Each row comes from the steps of one path. Every step used is in the known rows, and no mark comes twice. Write the path behind each row, first mark first.
(in the rows, 128 means zero)
Known rows
vita-mobuniv: [ 55 139 135 135 142 140 101 121 111 131 130 159 149 106 151 140  60 141
 108 132 169 135 100 126 119 126 134 137]
vita-mobuniv-tuduk-kuvod-nutum: [ 62 127 128 115 152 118 106 124 132 120 121 125 127 122 138 139 116 172
  94 159  92 150 130 124 119 135 107 133]
kureg-mobuniv-tuduk: [176 110 138 156 171 129  92  92 123 104 134  99 127 143 142 159 129 131
  48 128  88 160 135 123 134 143 127 134]
mesab-nutum-mopo-tuduk: [114 121 134 148  78  94 178  86 150 151 109  76 134 132  96 138 108 107
 150 152 103  87 113 116 119  97 142 121]
vita-mobuniv-tuduk-mopo: [ 88 145 126 133 187 131  82 120 118 141 130 142 118 124 134 147 101 153
  95 146 152 154 105 116 120 139  98 132]
mopo-nutum: [173 121 119 136  69 145 130 111 102 154 157  87  94 100 111 131 120  94
 165 137 147 125 145 130 117 126 128 145]
mesab-nutum-kuvod-vita-mopo: [150 117 142 114 120 118 171 119 123 142  93 156 150 129 121 136 156  92
 168 140 190 112 130 129 128 121 141 116]
mopo-tuduk-kuvod-vita-mobuniv: [131 117 127  73 138 116 139 134 158 120 148  84 133 150 115 120 142 177
  80 148  87 113 136 133 124 111 183 120]
mesab-nutum-kuvod-vita: [163 110 143 123 109 116 165 111 123 150  81 162 156 122 128 135 153  77
 164 143 180 107 129 127 124 122 132 125]
kuvod-nutum-mopo: [ 36 126 136 155  67 114 153 114 136  99  87 157 118 109 147 101  56  64
 165 138  44  79 105 124 131 134 132 147]
tuduk-kuvod: [ 94 133 123  91  78 139 132 141 132 140 164 109 108 133 111 102 152 122
 101 135  87 119 109 146 134 119 136 130]
mobuniv-nutum-kuvod-vita-mopo: [ 93 134 119 165  99 138 109 131 116  87  88 166 159 106 127 104 153 157
 179 101 139 154 137 127 122 125 107 129]
mobuniv-nutum-kuvod-vita: [107 127 121 174  87 135 103 124 117  95  77 170 165  98 133 103 150 144
 175 104 129 149 136 125 118 127  97 137]
rovom-vita-mopo-nutum-kuvod: [163 152 119 140 175 143 180 167 131 118 171 160  99 134 117 125 158 116
 201  91 102 131 169 125 126 131 100 118]
mobuniv-tuduk-mopo-nutum: [192 136 111 143 157 133 105 110 119 155 147  86  64 134  96 136 162 122
 123 147 120 148 127 118 124 143  78 135]
livip-rovom-vita-mobuniv-nutum: [122 122 125 156 146 106 102 174 118 123 121 130 159 102 137 128 103 158
 133  88 149 133 131 126 124 131  58 127]
kureg-rovom-livip: [129 116 136 137 100 155 117  62 151 123 140 121 134 142 138 159  34  52
 143 119 154 125 175 125 136 122 143 144]
mesab-nutum-kuvod-vita-mobuniv: [143 112 145 116 119 114 153 115 122 151  79 170 166 118 136 141 144  87
 158 149 190 113 129 124 121 124 132 124]
kuvod-nutum: [ 70 116 140 139 108 128 162 115 123  90 108 159 104 112 151 105  55  52
 163 129  83  91 132 131 131 128 138 156]
rovom-vita-mopo-nutum: [161 155 122 146 169 137 191 165 138 109 190 139  90 140 114 124 142 126
 194  92 108 133 175 126 128 122  98 121]
tuduk-mopo-nutum-kuvod-vita-mobuniv: [171 140 121  81 128 157  74 153  94 180 142 170  93 114 120 118 143  61
 163 144 215 124 115 122 127 161 127 134]
mobuniv-kureg-rovom-vita-mopo: [163 136 125 179 121 139 161 102 132 139 154  99 108 154 153 129  92 104
 169  94 168 143 155 135 151  97 148 138]
vita-mopo-nutum-kuvod: [121 141 113 105 123 160 132 133  94 138 157 122  98 119 100 133 139 122
 173 119 163 134 126 135 127 133 165 114]
livip-rovom-vita-mobuniv: [132 123 128 141 159 110 109 175 116 136 124 135 155 106 142 134  98 144
 119  92 156 122 118 129 127 136  73 125]
nutum-kuvod: [119 128 120 137 142 159  99 116  94 157  84 191 147  98 140 124 135  75
 147 108 112 109  80 134 121 144 142 132]
nutum-mopo-tuduk-kuvod-vita: [ 85 137 121 125  66 106 134 124 164 133 115  92 142 137 109 113 137 164
  96 146  36  90  86 126 127 120 160 114]
mobuniv-kureg: [156 128 118 192 108 132 144  94  99 153 114 117 122 133 150 118  99 114
 122 100 168 121 109 141 142 101 160 143]
kureg-mobuniv-tuduk-mopo: [181 119 136 137 184 136  76 104 120 118 148 109 105 150 133 152 134 108
  53 131 111 158 128 119 139 152 121 133]
nutum-kuvod-vita-mobuniv: [120 126 134 115 149 144  96 140 108 139  66 226 182 104 166 128 147 120
 126 126 166 124  96 131 123 156 145 125]
vita-mobuniv-kureg: [ 88 134 127 160 136 133 109 107  99 150 116 150 149 118 164 137  66 148
 108 122 195 139 107 130 128 114 155 139]
mopo-tuduk-kuvod-vita-mobuniv-nutum: [120 116 123  88 122 113 132 133 159 106 144  78 137 145 110 115 149 191
  95 143  85 123 150 129 120 106 169 123]

Which path is each row?
[103 123 118 136 110 107 138 115 153 115 112  87  95 139 111 119 172 153
 100 157   4 131 126 128 128 134  90 130] -> mobuniv-tuduk-kuvod-nutum-mopo
[ 99 134 145 146 105 118 123 144 138  84 105 174 177 118 162 120 110 186
 116 134 205 154 141 126 126 127 113 134] -> kuvod-vita-mobuniv-nutum
[148 125 131 127 134 146 111 136 111 137  69 216 169 110 157 120 161 100
 134 117 148 115  95 136 128 153 143 128] -> nutum-kuvod-vita
[202 112 121 116  80 147 112 128  98 161 109 143 128  95 129 130 171  94
 173 139 162 125 144 130 116 149 136 136] -> mopo-nutum-kuvod-vita
[ 78 138 143 152  84 111 118 144 145  88  96 174 183 117 160 119 108 193
 115 137 186 148 128 123 126 130 110 129] -> kuvod-vita-mobuniv-nutum-mopo
[159 121 126 152 147 111 126 172 119 135 127 124 141 113 134 125 112 126
 125  84 138 112 116 134 132 133  71 127] -> livip-rovom-vita
[ 96 131 138  71  85 124 127 167 146 123 144 143 142 139 138 108 162 166
  81 153 144 136 125 144 136 131 138 124] -> tuduk-kuvod-vita-mobuniv
[163 125 120 132 145 116 133 181 113 133 151 103 124 118 116 130 125 143
 144  88 158 122 135 134 133 133  83 116] -> livip-rovom-vita-mopo-nutum
[ 72 136 118  74 153 134 166 137 140  96 177  83  90 159  93 117 115 155
 124 127  89 112 131 138 135 107 198 110] -> vita-mopo-tuduk-kuvod-nutum
[128 133 129  60  70 131 150 172 142 119 171 111 112 150 111 103 191 162
 108 148 148 135 142 149 142 127 149 115] -> tuduk-kuvod-vita-mopo-nutum
[160 111 139 106 133 114 175 113 129 140  95 139 149 136 114 140 157 102
 162 142 175 105 137 126 124 115 156 114] -> mesab-nutum-kuvod-vita-mopo-tuduk
[161 109 141 128 118 111 157 109 115 160  70 165 165 124 141 139 148  93
 159 144 203 115 133 126 125 119 141 125] -> mesab-nutum-kuvod-vita-mobuniv-kureg
[188 139 119  89 119 158  86 149  96 179 145 161  84 118 113 112 153  48
 168 138 200 117 115 125 130 158 125 136] -> tuduk-mopo-nutum-kuvod-vita
[135 138 142 148 121 150 151 114 165 120 176 111 110 136 145 136  77  68
 188 110 120 140 161 124 137 114 102 147] -> kureg-rovom-vita
[169 128 117 112 122 116 140 135 149 119 144  72  99 152 101 130 216 200
  89 158  91 160 150 135 130 133  99 117] -> mobuniv-tuduk-kuvod-vita-mopo-nutum
[139 148 129 178 186 122 163 148 134 127 141 178 134 133 161 127 108 133
 155  92 123 135 156 121 127 117  94 134] -> rovom-vita-mobuniv-kureg
[111 108 122  80 129 119 154 118 150 113 146  70 100 143 106 109 120 122
 113 143  28  90 141 133 123 108 184 133] -> mopo-tuduk-kuvod-nutum
[141 114 135 129 115 125 155  97 112 165  92 145 141 114 117 138 136  58
 174 136 150 102 118 126 119 117 132 129] -> mesab-nutum-kuvod
[ 32 139 128 162 114 133  90 118 114 104 122 147 156  97 140 128  69 170
 139 123 156 159 129 119 112 115 104 141] -> vita-mobuniv-nutum
[206 113 133 130 168 136  75 103 114 127 154  94  98 144 125 155 144 104
  68 138 120 162 144 117 135 154 121 134] -> kureg-mobuniv-tuduk-mopo-nutum
[109 120 132 127  66  92 176  97 155 153 119  68 131 137  89 131 129 113
 142 160  90  86 116 119 121  97 143 118] -> mesab-nutum-mopo-tuduk-kuvod
[144 107 140 152 120 138  73 113 113  85 106 154 167 119 152 131 135 122
 103 109 123 163 151 122 131 143 133 136] -> kureg-mobuniv-nutum-kuvod-vita
[151 125 120 130 177 111 136 176 125 121 145  98 133 129 117 130 115 155
 124  82 136 113 125 133 134 125 101 111] -> livip-rovom-vita-mopo-tuduk
[ 43 126 128  91  42 119 144 145 145 119 128 125 105 128 121  88 129  96
 130 151  25  94 116 138 136 130 135 136] -> tuduk-kuvod-nutum-mopo
[ 86 130 133 150 120 140  99  96 113 151 129 124 147 121 169 145  50 131
 125 129 203 151 121 128 133 111 159 143] -> vita-mobuniv-kureg-rovom
[139 142 136 128 119 154 158 124 158 118 198  90  93 142 127 141  89  85
 207 114 140 150 179 124 138 115 117 136] -> kureg-rovom-vita-mopo-nutum
[170 113 139 110 158 124 103 121 138  93 150  96 124 164 133 149 175 167
  34 140  96 170 150 130 144 145 138 118] -> kureg-mobuniv-tuduk-kuvod-vita-mopo
[141 130 129 110 173 142  81 142 111 147  70 221 164 116 156 130 167 122
 119 134 165 133  98 126 125 164 126 123] -> nutum-kuvod-vita-mobuniv-tuduk-mopo
[ 84 136 128 151 174 125 100 107 123 129 116 131 138 116 141 153  98 178
  89 144 128 158 110 119 115 131 103 132] -> vita-mobuniv-tuduk
[159 133 140 117 141 118 114 147 136 120 118 156 141 132 151 137 144 173
  99 157 208 155 140 122 128 147 108 129] -> kuvod-vita-mobuniv-tuduk-mopo-nutum
[ 90 145 118 111 176 142 159 120 131 103 173  86 103 152  97 133  95 165
 121 111 124 119 115 134 131 104 195 109] -> vita-mopo-tuduk
[ 79 140 118 162  89 113 129  99 149 138 109  94 138 123 110 124  93 142
 114 131  43  85  73 120 121 116 158 121] -> nutum-mopo-tuduk
[148 133 120 118 139 115 143 134 153 110 137  86 107 158 109 127 206 202
  75 149  85 158 134 136 134 131 100 114] -> mobuniv-tuduk-kuvod-vita-mopo
[ 85 143 115  81 157 140 157 136 137 107 186  73  97 160  87 123 127 173
 111 122 104 120 120 140 134 104 197 104] -> vita-mopo-tuduk-kuvod
[141 132 123 139 161 115 134 181 119 124 144 120 134 123 123 127 115 146
 130  80 154 119 119 136 137 132  85 114] -> livip-rovom-vita-mopo
[ 72 138 115 130  72 111 127 114 156 143 123  81 132 132 101 115 124 151
 104 141  18  87  79 125 124 116 161 116] -> nutum-mopo-tuduk-kuvod
[209 110 130 123 174 141  61 104 106 136 137 115 106 139 130 155 159  95
  77 136 113 160 137 117 133 163 124 132] -> kureg-mobuniv-tuduk-mopo-nutum-kuvod
[114 152 135 161 189 129 160 157 142 114 152 186 134 124 153 129 101 130
 157  99 102 133 152 118 121 126  81 133] -> rovom-vita-mobuniv
[150 116 125  80 130 118 151 130 160 118 150  75 123 153 109 115 152 166
  85 141  77 105 135 136 126 109 182 122] -> mopo-tuduk-kuvod-vita
[210 132 113 132 161 132  97 122 120 155 120 117  84 134 108 134 191 122
 125 149 133 148 128 119 125 155  81 130] -> mobuniv-tuduk-mopo-nutum-kuvod-vita
